Each row was made from one walk, in order. Every step used is in the known rows, and no mark comes twice. Write each row's walk.
Known rows
F/U/X/P/M: [ 2.63  1.27 -0.18 -0.28 -1.04  1.76 -1.67  0.69 -2.38  2.02 -1.04  0.14
  0.19  1.15 -0.93 -2.36  1.59 -0.11 -3.50]
M/P/F: [ 0.51 -1.32 -0.14 -3.00 -0.32 -0.34  1.41  0.15 -0.25  1.24 -0.12 -0.33
 -0.87  0.50  0.56 -1.77  1.05  0.97  0.33]
A/Y/P: [ 1.26  1.11 -0.95  1.12  2.51  0.55  1.65 -0.49  0.63  0.94  2.35  1.15
 -0.33 -0.93 -0.08 -1.65  0.61  1.94  0.01]
F/U/X: [ 2.20  0.94 -0.73 -0.65 -2.23  2.07 -0.40 -1.02 -1.61  1.42 -3.08 -1.05
  0.77 -0.05 -0.65 -2.35  1.59  0.54 -2.08]
A/Y: [ 0.47 -1.16 -1.05 -1.41  2.19  1.03  2.00  0.14  0.01  1.29  3.34 -0.26
  0.27 -0.95 -0.31 -1.93  0.52  1.41 -0.92]
X/P/Y/U/F: [ 1.69 -1.84  0.21  1.14  3.36 -0.05  0.03 -0.04 -1.96  1.12  2.28  0.77
 -2.17 -1.78  1.63  0.83  0.48  0.79 -2.25]
A/Y/U: [ 0.10 -1.36 -0.77  0.32  2.44  1.16  2.39  0.19  0.08  0.75  0.99  0.66
  0.04 -1.30 -0.24 -0.20  0.31  2.64 -1.76]
M/P/F/U: [ 1.40 -1.73 -0.03 -2.35  1.05  0.62  0.59 -0.33 -0.26  2.00 -2.23  0.34
 -0.63  1.10  2.45 -1.43  1.91  0.75  0.23]
M/P: [-1.00 -1.24 -0.34 -2.21 -2.65  1.05  1.95  0.36 -0.69  1.37 -2.01 -0.78
 -1.23  0.43 -1.92 -1.97  1.22  1.74  0.33]
X/P/F: [ 1.26  0.03  0.35 -2.30  3.28 -0.66  0.25  0.65 -0.50  0.85  4.01 -0.87
 -0.73  1.81  0.66 -1.20  0.50  0.03 -0.72]
P/F/U/X: [ 3.73  0.95 -0.55 -1.48  0.02  0.79 -0.87 -1.29 -1.25  1.28 -1.30 -0.61
  1.50  0.33  1.90 -2.33  1.50 -0.16 -1.87]
P/U: [ 1.41 -1.11 -0.35 -0.98  0.71  0.25  0.64  1.72 -1.60  0.57  0.08  0.56
 -1.10  0.40 -1.70 -0.89  0.27  0.29 -0.37]
Y/U/X/P/F: [ 0.71  1.86  0.27 -0.03  1.67 -0.30 -0.35 -0.55 -1.53  0.44  0.44 -0.38
  0.17  1.19  0.52 -0.22  0.40  0.85 -2.55]
X/U: [ 0.30  0.08 -0.27 -1.70  2.20  0.06  0.57  2.81 -0.92  0.09  1.33 -1.89
  0.38  0.25 -1.33 -0.62  0.36  1.54 -1.71]
F/U/X/P: [ 0.91  1.90 -0.14 -0.47 -0.44  2.08 -1.00 -1.05 -1.81  2.01 -1.28 -1.27
  0.05  2.21 -0.31 -1.50  1.55  0.10 -2.26]
M/P/U/F: [ 1.00 -2.81 -0.77 -1.43  1.22  0.03 -0.01  1.20 -0.57  1.64 -1.54  1.81
 -2.42 -0.84 -0.75 -1.36  0.74  0.37  1.75]
P/Y: [ 2.03 -1.29 -0.21 -0.75 -0.28  0.40  1.70  0.10 -2.48  0.79  1.59 -0.77
 -0.62 -1.50  0.32 -1.14  0.87  0.51 -1.87]
M/P/Y: [-0.05 -1.73 -0.15 -1.28 -1.62  0.58  2.31 -0.30 -2.29  1.77 -0.89 -0.29
 -1.37 -1.14  0.64 -0.64  1.39  1.09 -0.97]
Y/U/X/P: [-0.59  2.28  0.07  0.66 -0.73  1.09  0.19 -0.26 -1.82  0.72 -1.52 -0.76
 -0.32  1.08 -2.02 -0.44  0.54  1.54 -3.11]

Which walk is each row?
[ 1.62 -1.28 -0.23 -0.67  4.49 -0.38 -1.34  1.97 -0.85  1.28  2.98  1.18
 -2.27  0.70 -0.76 -0.87  0.13 -0.65  0.67] => X/P/U/F
[ 1.73 -1.50  0.08  0.85 -0.32  0.48  2.03 -0.02 -2.50  0.40 -0.79  0.08
 -1.07 -1.99  0.60  0.76  0.61  1.62 -3.02] => P/Y/U
[ 1.33  2.19 -0.05 -1.75  1.34 -0.37 -0.77 -0.36 -1.50  0.99  2.80 -1.21
  0.53  1.84  0.43 -2.01  0.61 -0.29 -1.82] => U/X/P/F
[ 3.39  1.43 -0.12 -0.06  1.47 -0.92  0.56  0.05 -0.03  0.01  1.16  0.97
 -0.72 -0.23  0.23 -1.90  0.66  0.85  0.16] => Y/P/F
[ 1.79  1.12  0.16  0.52  0.28  1.69 -0.63 -1.60 -3.62  2.32 -0.08 -1.00
 -0.08  0.64  2.40 -0.51  1.85 -0.53 -3.32] => F/U/X/P/Y
[ 3.18 -0.44 -1.29  1.96  5.99 -0.62 -0.21  0.46  0.77  1.20  3.00  3.73
 -1.39 -2.01  1.14 -1.20  0.13  0.59  1.51] => A/Y/P/U/F
[ 3.03 -2.00 -0.88 -0.88  2.66 -0.34 -0.63  1.81 -0.65  0.77  0.93  1.29
 -1.65 -1.33 -1.23 -1.55  0.07 -0.24  0.67] => P/U/F
[ 0.89 -2.90 -0.25  0.58  0.09  0.10  1.20 -0.36 -1.32  1.48 -2.18  1.58
 -2.12 -3.12  1.36  0.25  1.02  1.70 -1.11] => M/P/Y/U/F
[ 1.62  1.83 -0.27 -0.93 -2.32  0.73 -0.81  1.39 -2.51  1.27  0.80 -0.45
  0.09  0.53 -2.74 -2.72  0.78  0.22 -3.55] => U/X/P/M
[-0.61  0.25 -0.18  1.01 -3.81  1.02  1.70 -1.50 -3.34  1.33 -4.13  0.06
 -0.59 -1.64  0.76  0.36  1.32  1.99 -3.01] => M/P/Y/U/X
[ 1.42  0.48 -0.39 -1.95 -1.44  1.03 -0.31 -1.66 -1.17  2.12 -3.66 -0.20
  0.58  0.85  2.11 -1.92  2.09  0.44 -0.71] => M/P/F/U/X
[-1.20  1.52 -0.44  1.01  2.46  1.37  0.74 -0.91 -1.00  1.48  1.84 -0.06
  0.55  0.64 -0.02 -0.20  0.43  1.95 -2.88] => A/Y/U/X/P
[-0.19  2.58 -0.23 -0.88 -1.30  1.00 -0.37 -0.28 -1.91  1.15  0.92 -1.51
 -0.05  1.52 -2.24 -2.04  0.75  0.40 -2.07] => U/X/P
[ 0.16 -0.83  0.72  1.09  1.51  0.68  1.42  0.10 -2.68  0.91  1.21 -0.17
 -1.78  0.04  1.03  1.59  0.66  1.25 -3.14] => X/P/Y/U
[ 0.51  1.99 -0.02  0.02 -0.67  0.60  0.27 -1.03 -3.61  1.52  2.01 -1.43
 -0.05  0.16  0.43 -0.98  0.96 -0.25 -3.10] => U/X/P/Y
[ 3.09  0.61 -0.92  1.01  1.35  0.25  1.11  1.43 -0.21  1.02  2.43  2.81
 -0.20 -1.88 -0.93 -2.56  0.61  1.65 -1.43] => A/Y/P/M
